Each row was made from one small tree. Brackets hold a mark, then the marks that hang from it, in the order of their numbers. Every link used is in the known rows. Write each row's tree.
Known rows
{K_817 {K_881 {K_866 K_193}}}: [ 2.32  1.01  1.54  2.22  1.18  0.89 -1.82  1.68 -0.84  2.28  2.32  0.32
  0.04  0.39 -1.70  2.04  1.54  0.18  0.83 -1.33  2.49 -2.65  0.76]
{K_740 {K_881 K_20 K_436 {K_866 K_193}}}: [-2.35  1.17 -0.20  3.25  0.73  1.89  3.84  2.12 -0.45  0.85  3.30  0.52
  0.60 -0.18  1.82  2.95  1.18  0.89  0.69 -1.27  3.42 -3.97 -1.17]
{K_881 K_20 {K_436 K_193} K_866}: [-2.84  0.52 -1.23  0.22  0.71  1.94  2.52  1.57 -0.51  1.91  4.74  0.08
  0.51  0.75 -0.07  2.38  0.73  1.62  0.42 -0.85  1.17 -2.91 -1.78]
{K_193 K_20}: [-2.12 -0.90 -3.43  1.45  1.05 -1.23 -2.10  2.07 -0.18  2.04  3.79 -1.96
  0.51  1.47  0.86  1.55  0.78  1.12  1.79 -1.15  1.17 -1.54 -0.09]
{K_817 {K_881 K_20 K_436}}: [-4.31 -1.28 -2.76  1.22  0.62  1.24  0.50  1.12 -0.62  2.31  4.40  1.05
  0.46  0.14 -2.21  1.47  1.68 -1.24  1.70 -0.71  0.69 -3.11 -0.11]
{K_866 {K_193 K_20 K_436}}: [-4.52  0.81 -4.25  1.81  1.11 -0.68 -2.38  2.24 -0.16  1.66  2.44 -1.62
  0.67  1.05  1.31  1.76  0.97 -2.09  1.77  0.20  2.23 -2.80  0.69]
{K_881 K_20}: [-2.88  0.09 -1.88  1.08  0.90  1.02  0.82  0.78 -0.52  2.00  4.05 -2.62
  0.43  1.07  0.72  1.83  1.00  0.25  1.62 -1.37  1.33 -2.37 -0.94]
{K_866 {K_193 K_20 {K_436 K_881}}}: [-4.89  0.64 -4.68  1.27  1.28 -0.81 -3.81  2.38  0.01  2.39  2.64 -2.19
  0.66  0.86  1.37  1.51  1.03  0.18  1.92  0.39  1.51 -2.47  1.39]
{K_866 {K_193 K_436 {K_740 {K_881 K_20}}}}: [-3.90  0.51 -2.78  3.13  1.00  0.48  1.55  2.06 -0.79  1.35  2.54 -1.83
  0.26  0.46  1.32  2.57  0.97 -3.23  1.81 -0.10  3.15 -2.98  0.29]
{K_881 K_436 K_866}: [ 0.32 -0.18  0.76  0.99  1.14  0.85  0.84  2.16  0.32  1.40  4.05  1.60
 -0.05  1.09  0.35  1.65  0.71  0.40  0.70 -1.58  3.03 -2.64 -0.79]
{K_436 K_881}: [-0.47 -0.57 -1.16  0.57  1.41  0.07 -3.04  1.74  0.20  3.06  3.65 -3.33
  0.06  1.13  1.17  0.37  1.07  4.20  1.87 -1.39  0.85 -0.90  0.57]
{K_20 {K_881 K_436 {K_866 {K_193 K_740}}}}: [-1.10 -0.58  0.57  1.54  1.29  1.49  0.13  1.76  0.23  1.85  2.71  0.77
 -0.29 -0.67  1.74  1.61  0.84  1.14  0.97 -1.06  3.07 -2.70  0.62]
{K_193 K_20 {K_740 K_881}}: [-1.88 -2.12 -3.62  3.28  1.00 -1.69  0.45  2.81 -0.83  1.67  3.74 -1.56
  0.15  0.90  0.91  2.53  0.43  0.63  2.02 -1.16  2.12 -1.29  0.20]
{K_866 {K_193 {K_436 K_881}}}: [-2.98  1.15 -2.28  1.31  1.26  0.32 -2.84  1.94  0.07  2.30  2.37 -2.60
  0.35  0.81  1.50  1.01  1.21 -0.40  1.80 -0.09  2.08 -2.42  1.00]
{K_817 K_881}: [ 0.47 -0.58 -0.71  2.01  0.94  0.30 -2.06  1.36 -0.61  2.55  3.41 -0.99
  0.08  0.69 -1.60  0.93  1.59 -0.15  1.74 -1.43  1.15 -1.64  0.16]
{K_20 {K_881 {K_866 K_193}}}: [ 1.33  1.34  1.68  1.89  1.41  1.39 -1.62  1.21  0.23  2.02  2.14 -1.62
 -0.14 -0.34  2.56  1.38  0.95  2.85  0.69 -1.71  2.72 -2.10  0.20]
{K_866 {K_193 K_436}}: [-2.56  1.30 -1.92  1.87  1.15  0.49 -1.36  1.90 -0.11  1.64  2.27 -2.10
  0.32  1.11  1.53  1.26  1.15 -2.79  1.70 -0.30  2.87 -2.69  0.16]
{K_817 {K_881 K_20}}: [-2.08 -0.19 -1.82  1.61  0.81  0.88 -0.70  0.83 -0.99  2.61  3.91 -1.01
  0.38  0.39 -1.95  1.71  1.56 -0.33  1.64 -1.16  0.62 -2.39 -0.05]
{K_740 {K_881 K_20 K_436}}: [-4.24 -0.42 -2.54  3.07  0.53  1.16  3.59  1.86 -0.15  1.02  4.38 -0.79
  0.63  0.12  1.93  1.77  1.23  0.49  1.72 -1.32  2.15 -2.97 -1.76]
{K_436 {K_193 K_20 {K_740 K_881} K_866}}: [-0.78 -2.24 -0.89  2.53  0.73 -0.83  0.29  2.85 -0.91  2.14  3.86 -3.26
  0.13  0.83  0.82  2.36  0.09  4.97  1.49 -0.48  1.08 -0.30 -0.87]

Which tree is each row?
[-3.61 -0.30 -0.23  0.79  1.04  1.98  3.43  1.89 -0.87  1.48  3.51  2.13
  0.25  0.49 -0.42  3.57  0.77 -1.35  0.60 -0.43  3.28 -4.37  0.54] => {K_881 K_20 K_436 {K_866 {K_193 K_740}}}
[ 0.18  0.48 -1.64  3.24  1.10 -0.98  0.79  2.36 -0.17  1.17  3.74 -0.77
 -0.29  0.87  0.85  2.24  0.31 -2.24  1.54 -1.32  3.56 -1.43 -0.76] => {K_193 K_436 {K_740 {K_881 K_866}}}
[-4.78 -2.09 -3.05  1.72  1.20  0.12 -0.67  2.39 -0.50  2.07  2.50 -0.46
  0.19  0.00  1.29  2.03  0.90 -0.44  1.84  0.09  2.12 -2.74  1.92] => {K_866 {K_193 {K_20 {K_881 K_436}} K_740}}
[-2.72  1.76 -2.86  0.39  1.27 -0.18 -2.40  1.22  0.32  2.44  4.31 -1.70
  0.26  0.97  0.64  1.55  0.61  1.26  1.28 -0.83  1.45 -1.89 -0.31] => {K_193 {K_436 {K_881 K_20 K_866}}}
[-1.97 -1.07 -0.74  1.24  1.24  0.37  0.84  2.96 -0.46  1.41  3.06  2.49
  0.13  0.88 -0.17  3.03  0.64 -0.77  0.73 -0.39  3.46 -3.52  1.22] => {K_881 K_436 {K_866 {K_193 K_20 K_740}}}
[-0.57  1.18 -1.04 -0.10  0.99  1.22 -1.48  1.40 -0.63  3.52  4.13 -4.11
  0.43  0.84  0.49  1.70  0.75  6.68  0.70 -0.98 -0.38 -1.10 -0.75] => {K_436 K_193 {K_881 K_20 K_866}}
[ 0.33  0.12  0.13  0.76  0.77  1.14  0.83  2.27 -0.05  1.84  4.14  0.04
  0.18  1.11  0.32  1.44  0.72  1.75  0.61 -1.12  1.83 -1.96 -1.55] => {K_881 {K_436 K_193} K_866}
[-2.91 -0.56 -1.35  0.24  0.73  1.63  3.25  1.72 -0.89  2.07  4.79  0.38
  0.16  0.77 -0.75  2.89  0.52  0.71  0.54 -0.66  1.41 -2.78 -1.09] => {K_881 K_20 {K_436 {K_193 K_740}} K_866}
[-0.70 -0.23 -2.15  0.69  1.54 -1.07 -2.54  2.14  0.02  2.64  4.00 -1.13
 -0.49  1.29 -0.21  1.70  0.23 -0.09  1.62 -0.78  2.20 -0.95  0.90] => {K_193 {K_436 {K_881 K_866}} K_740}
[ 0.56 -0.41  0.25  1.55  0.96  0.75 -0.75  1.82 -0.25  2.08  3.84  2.38
  0.01  0.39 -2.23  1.51  1.34 -0.24  1.01 -1.39  1.99 -2.58  0.03] => {K_817 {K_881 K_436 K_866}}
[-5.85 -0.93 -3.52  0.39  0.42  1.76  2.44  1.44 -0.54  2.08  4.83 -1.63
  0.72  0.83  0.41  1.42  1.13  0.33  1.44 -0.26  0.15 -2.66 -1.72] => {K_881 K_20 {K_436 K_193}}
[-3.18 -0.49 -4.74  1.48  1.32 -2.09 -2.82  1.85  0.17  2.04  3.89 -0.25
 -0.25  0.30  0.73  2.19 -0.08 -0.76  1.66 -0.53  1.87 -1.21  0.71] => {K_193 {K_20 {K_881 K_866}} K_436 K_740}
[-0.01  1.31 -1.21  2.17  1.12 -0.22 -3.01  1.92 -0.71  2.24  2.62  0.83
  0.35  0.34 -1.81  2.27  1.22 -0.87  1.03 -0.71  2.14 -2.73  0.96] => {K_817 {K_881 {K_866 {K_193 K_20 K_436}}}}
[-4.17 -2.70 -3.13  0.53  1.59 -2.54 -3.80  2.59  0.21  2.67  4.47 -0.78
 -0.27  1.15 -0.30  2.27 -0.37  3.34  2.06  0.42  1.48 -0.69  1.67] => {K_193 K_20 {K_436 K_881} K_740 K_866}
[-0.72  1.04  0.86  1.31  1.22  1.56  1.86  1.37 -1.20  1.80  2.90 -0.39
  0.05  0.81 -0.02  3.77  0.68 -0.04  0.52 -1.08  3.19 -3.45  0.66] => {K_881 K_20 {K_866 {K_193 K_740}}}
[-1.71 -1.54 -1.48  0.16  1.12 -0.65 -3.95  2.38 -0.17  3.48  4.04 -4.36
  0.40  1.06  0.89  1.14  0.32  9.13  1.55 -0.13 -0.72 -0.01  0.11] => {K_436 {K_193 K_20 K_866} K_881}
[ 1.98 -0.23 -0.09  2.70  0.71  0.29  1.38  2.34 -1.03  2.16  3.48 -3.56
 -0.07  0.99  0.93  1.86  0.53  2.26  1.03 -1.42  1.67 -0.62 -1.35] => {K_436 {K_193 {K_740 {K_881 K_866}}}}
[-2.79 -2.49 -2.33  0.84  0.66  0.74  1.45  2.36 -0.43  2.22  4.37 -1.13
  0.06  1.23  0.08  0.98  0.83 -0.41  1.71 -0.44  1.03 -1.53 -0.70] => {K_881 {K_436 {K_193 K_740}}}
[-1.01 -1.26 -0.81  1.08  0.83 -0.40 -1.82  2.18 -0.41  2.44  3.89 -3.52
  0.48  1.32  0.86  1.59  0.33  5.41  1.37 -0.41  0.48 -0.46 -1.17] => {K_436 {K_193 K_20 K_866}}
[-5.41 -2.71 -1.56  0.24  0.61  1.58  3.09  1.75 -0.72  2.15  5.05 -0.65
  0.15  0.79 -0.41  2.33  0.54  1.71  1.37  0.07  0.86 -2.33 -1.05] => {K_881 K_20 {K_436 {K_193 K_740 K_866}}}
[-0.19  1.36  0.40  1.86  1.05  1.59 -0.42  1.11 -1.25  2.34  2.81  0.31
  0.34  0.09 -1.99  2.80  1.47 -0.05  0.71 -1.10  1.98 -3.46  0.58] => {K_817 {K_881 K_20 {K_866 K_193}}}
[ 0.40 -0.99 -1.27  2.76  0.68  0.27  1.22  2.34 -1.05  2.33  3.55 -4.29
  0.06  1.00  1.15  1.47  0.80  1.64  1.63 -1.20  1.20 -0.41 -1.33] => {K_436 {K_193 {K_740 K_881}}}
[-0.35  0.42  1.26  1.24  1.09  1.58  1.04  2.42  0.03  1.30  2.89  1.80
  0.16  0.80  0.72  2.11  1.05 -0.31  0.52 -0.96  3.71 -3.64  0.21] => {K_881 K_436 {K_866 K_193}}
[-1.06 -2.55 -0.85  1.05  0.89 -0.71 -0.95  2.49 -0.90  2.52  4.01 -3.05
  0.05  1.43 -0.03  2.18  0.05  4.32  1.55 -0.22  0.76 -0.26 -0.24] => {K_436 {K_193 K_20 K_740 K_866}}
[-3.79 -0.17 -3.97  3.03  0.83 -0.63  1.88  1.79 -0.45  1.37  4.16 -1.79
  0.10  0.68  0.85  2.26  0.53 -3.13  2.12 -0.73  2.53 -1.85 -0.94] => {K_193 K_436 {K_740 {K_881 K_20}}}
[ 1.33  0.49  1.58  1.85  1.41  1.14 -1.07  1.41 -0.07  2.05  2.20 -1.25
 -0.38 -0.31  2.06  1.78  0.72  2.18  0.88 -1.60  2.95 -1.97  0.64] => {K_20 {K_881 {K_866 {K_193 K_740}}}}
[-3.49 -0.77 -2.53  1.24  1.11 -1.96 -3.15  2.17  0.58  1.63  4.23 -0.77
  0.17  1.23  0.76  1.86 -0.06  1.79  1.69 -0.08  1.97 -1.31 -0.39] => {K_193 K_20 K_436 K_866}
[-2.71 -0.15 -2.06  1.89  1.25  0.10 -0.56  2.15 -0.58  1.80  2.30 -1.60
 -0.08  1.14  0.62  1.92  0.88 -3.92  1.89 -0.01  3.21 -2.49  1.08] => {K_866 {K_193 K_436 K_740}}
[-2.53 -3.11  1.12  2.57  0.96  0.75  3.79  2.33 -0.46  1.22  4.39  0.19
 -0.27  0.23  0.52  2.95  0.27  2.43  1.51 -0.85  3.27 -2.10 -0.48] => {K_193 {K_740 {K_881 K_20 K_436}} K_866}
[ 0.75  0.63  0.03  3.26  0.56  1.01  2.42  2.63 -0.10  1.16  3.80 -0.77
  0.41  0.33  1.87  1.60  0.97  2.50  0.77 -1.60  2.42 -1.90 -2.28] => {K_740 {K_881 {K_436 K_193} K_866}}
